Every row comes from one small tree of marks. Brackets hold a mark, then the marks that hang from it, in alphabetical order. Every link used is in the known rows. Which tree was each row made from?
In the rows, 128 means zero.
Known rows:
[W T]: [110 108 134 117 145  84 109 116 118 162  97 164  75 117  99 106 134  65
 131 119 115]
[J T]: [163 133 133 129 143 106 117 139  95 134 142 144 135 111 152 131 101 119
 110 124 127]
[R [G M]]: [ 75 143 162 132 114 176 114 124 134 167  98 103 121 142 110  86 163 138
 142 122 134]
[R G]: [105 165 172 152 122 142 117 135 108 144  94 113  96 133 109 108 133 119
 151 107 117]
[J [M V] R]: [178 140  87 149 144  76 130 149 157 119 131 159 130 169 166 128 142  93
 125 134  88]
[J M]: [137 138 111 152 153 105  89 125 140 113 102 153 120 120 134 145 120 104
 102 159 141]
[G [M [J T] V]]: [148 101 137 137 146 110 114 125 113 122 176 126 144 116 156 121 157 141
 128 125 149]
[T J V]: [113 128 169 144 153 145  67 112 110 126 146 143  57 116 119 154 132 142
 124 174 128]
[R V]: [ 93 140 188 176 125 105  83 142  74 132 146 127 105 127 139 136  99  92
 103 138 132]
[W [M J V]]: [110 126 157 129 116  68 120 117 132 126 123 165  91 143 108 127 146  90
 167 118 120]
[G [M J]]: [ 88 110 135 117 133 149  76 108 141 165 127 121 108  91  90 130 163 105
 119 137 159]
[M J V]: [131 131 160 170 144  87  82 129 111 115 159 132  70 123 126 132 165  94
 146 122 127]
[M [J R T] V]: [204 126 110 116 144  74 155 145 111 130 168 135 139 112 154 144 120 101
 135  86  95]
[J M [R V] [T G]]: [179 134  82 121 119 117 176 139 133  84 135 120 212 126 168 154  77 149
  97 136 142]
[W M [R G] T]: [ 66 129 140  85 104 126 161 135 129 178  29 186 116 154  70  85  71  83
 133  88 106]
[T [G [M [J R]]]]: [104 116  78  69  98 181 125 106 197 171 122 101 136 113  82 115 194 118
 146 121 148]
[R [G M] V]: [ 54 142 200 163 105 164 115 133  91 150 118  88 140 141 125 103 127 140
 120 127 142]
[M [J R T]]: [195 127  96  82 139 102 154 133 119 161 130 129 149  71 120 161  93  92
 113  86 110]
[T G [J [M V] R]]: [193 153  94 118 138 147 118 125 193  95 120 165 124 175 139 134 163 149
 146 167 141]
[J R]: [142 143 109 107 124 115 121 143 141 181 118 147 108 134 121 126 129  70
 124 108  84]
[R G V]: [ 81 164 212 182 110 134 119 143  65 126 113  96 110 131 126 124  96 120
 132 111 126]
[M [J [R G] T] V]: [196 151 134 124 129  98 190 145 100 129 135 102 148 117 139 130 121 130
 162  57  89]
[J R [T [G M] V]]: [120  92  64  84 104 160 172 118 168 131 181  95 173 145 154 105 167 184
 136 141 112]
[W R]: [103 144 132 146 137 151  61 168 117 158 124 166 102 140 128 123  95  84
  77 135 130]

Which tree is each row?
[179 156 127 136 129 110 200 152  88 106  99 106 214 116 164 157  41 143
  97  99 110] : [J M [R G V] T]
[160 136 125 111 116 135 190 151 131 157 144 110 179 174 171  81 149 153
 152  84  87] : [J [R [G [M V]]] T]
[170 127 135 112 129  94 156 142  72 140 151 113 167  69 134 177  56  94
  94  91 118] : [M [J [R V] T]]
[ 82 115 120 100  89 175 129 113 153 153 145  87 152 114  99 131 153 121
 126 126 155] : [T [G [M [J [R V]]]]]
[156 103  94 158 163  82 134 124 108  70 152 128 150 104 175 167  96 162
  97 166 125] : [J M [T V]]
[123 111 110 143 121 125 137 117 117  81 182 101 126 128 157 124 142 182
 144 152 130] : [J [T G V]]
[165 150 132 159 149 149  79 117 169  61 124 166 103 166 144 134 169 169
 144 193 179] : [T G [J [M V]]]
[ 94 129 141 134 118 103  98 149 128 135 122 188 105 155 113 129 106  85
 121 119 129] : [W [M J V] R]
[137 101 123 102 144 137 112 112 119 149 140 121 156  72 121 137 131 132
 106 126 160] : [G [M [J T]]]
[ 85 100 122 112 139 181  86 115 141 123 120 164  61 136  87 121 121 143
 117 173 153] : [W R [T G J V]]
[156 124 118 109 129 118 197 125  99 129 136  71 140  76 118 158  99 151
 147  76  81] : [M [J [R G] [T V]]]
[ 27  67  88 113 114 179 102 116 164 140 139 134 102 159 105  78 163 145
 112 165 144] : [W R [T [G M] V]]
[114 144 138 128 106 146 155 146 153 172 128 110 131 192 141  70 183 128
 166  97  84] : [J [R [G [M V]]]]
[143 141 114 142 131  95 132 144 122 127 115 138 157 128 149 161  77  88
  82 135 113] : [J M [R V]]
[128 102 109 135 128 123 135 104 116  73 177  83 120  83 125 155 142 177
 146 140 151] : [M [J [T G V]]]
[103 130 149 136 131 179  76 103 143 100 151 123  64 134 108 137 165 175
 151 185 154] : [T G J V]
[ 87 142 173 167 118 147 116 138 127 139 134 110 111 185 145  70 191 146
 164 123 119] : [R [G [M V]]]
[ 79 134 161 126 120 174 111 109 131 160  92  86 116  95  79 116 162 135
 146 111 153] : [R [G [M J]]]
[143 135 119  89 115 194 106 122 197 152 149 150 114 190 130  91 205 155
 158 157 140] : [T [G [M V]] [J R]]
[ 56 132 199 155 110 167 112 117  87 144 115  72 130  96  93 132 125 135
 126 115 163] : [R [G [M J]] V]
[143 107  73 152 142 114 143 113 140  43 156 109 158 122 168 148 131 199
 122 175 150] : [J M [T G V]]
[182 108  57 118 150  80 173 131 131 102 146 131 170 111 173 165  87 140
  96 140  86] : [J M R [T V]]
[ 98  97 136 109 138 147 104  84 143 112 122 143  50 124  85 120 161 149
 161 170 145] : [W [T G J V]]
[215 135  56 125 129  96 175 143 168  74 152 142 185 169 188 120 142 155
 137 136 119] : [J [M V] R [T G]]
[133 162 140 150 118 120 166 146 111 122  82 106 165 131 133 147  78 112
 111 112 107] : [J M [R G V]]
[193 130  90 108 120 106 166 133 144 105 172 115 147 132 145 129 154 133
 163  97 121] : [M [J R [T G]] V]
[103 126 186 140 120 155 149 121  66 128 128  73 179  78 125 141  91 163
 113 105 167] : [R [G [M [J T]]] V]
[214 153 100 142 141  90 200 155 127  98 114 129 185 158 184 125 102 149
 138  96  89] : [J [M V] [R G] T]
[159 174 165 128 133 159 143 132 113 129  68 131 152 119 118 169  63 136
 106 135 131] : [T [J M [R G V]]]
[ 82 129 127  99 113 131  98 136 135 164  84 180 115 113  76 145  78  74
 100 118 141] : [W [M J] R]
[161 118 126 104 177 113  95  96 144 132  55 195  94  97  93 149 107 101
 108 168 157] : [W [T [J M]]]
[ 34  83  93  91  96 122 145 113 161 126 103 174  98 170  86  91 116 117
 140 143 119] : [W M R [T G V]]
[101 109 150 152 138 122  76 119 135 138 164 123  95 133 128 113 192 114
 140 138 146] : [G [M J V]]
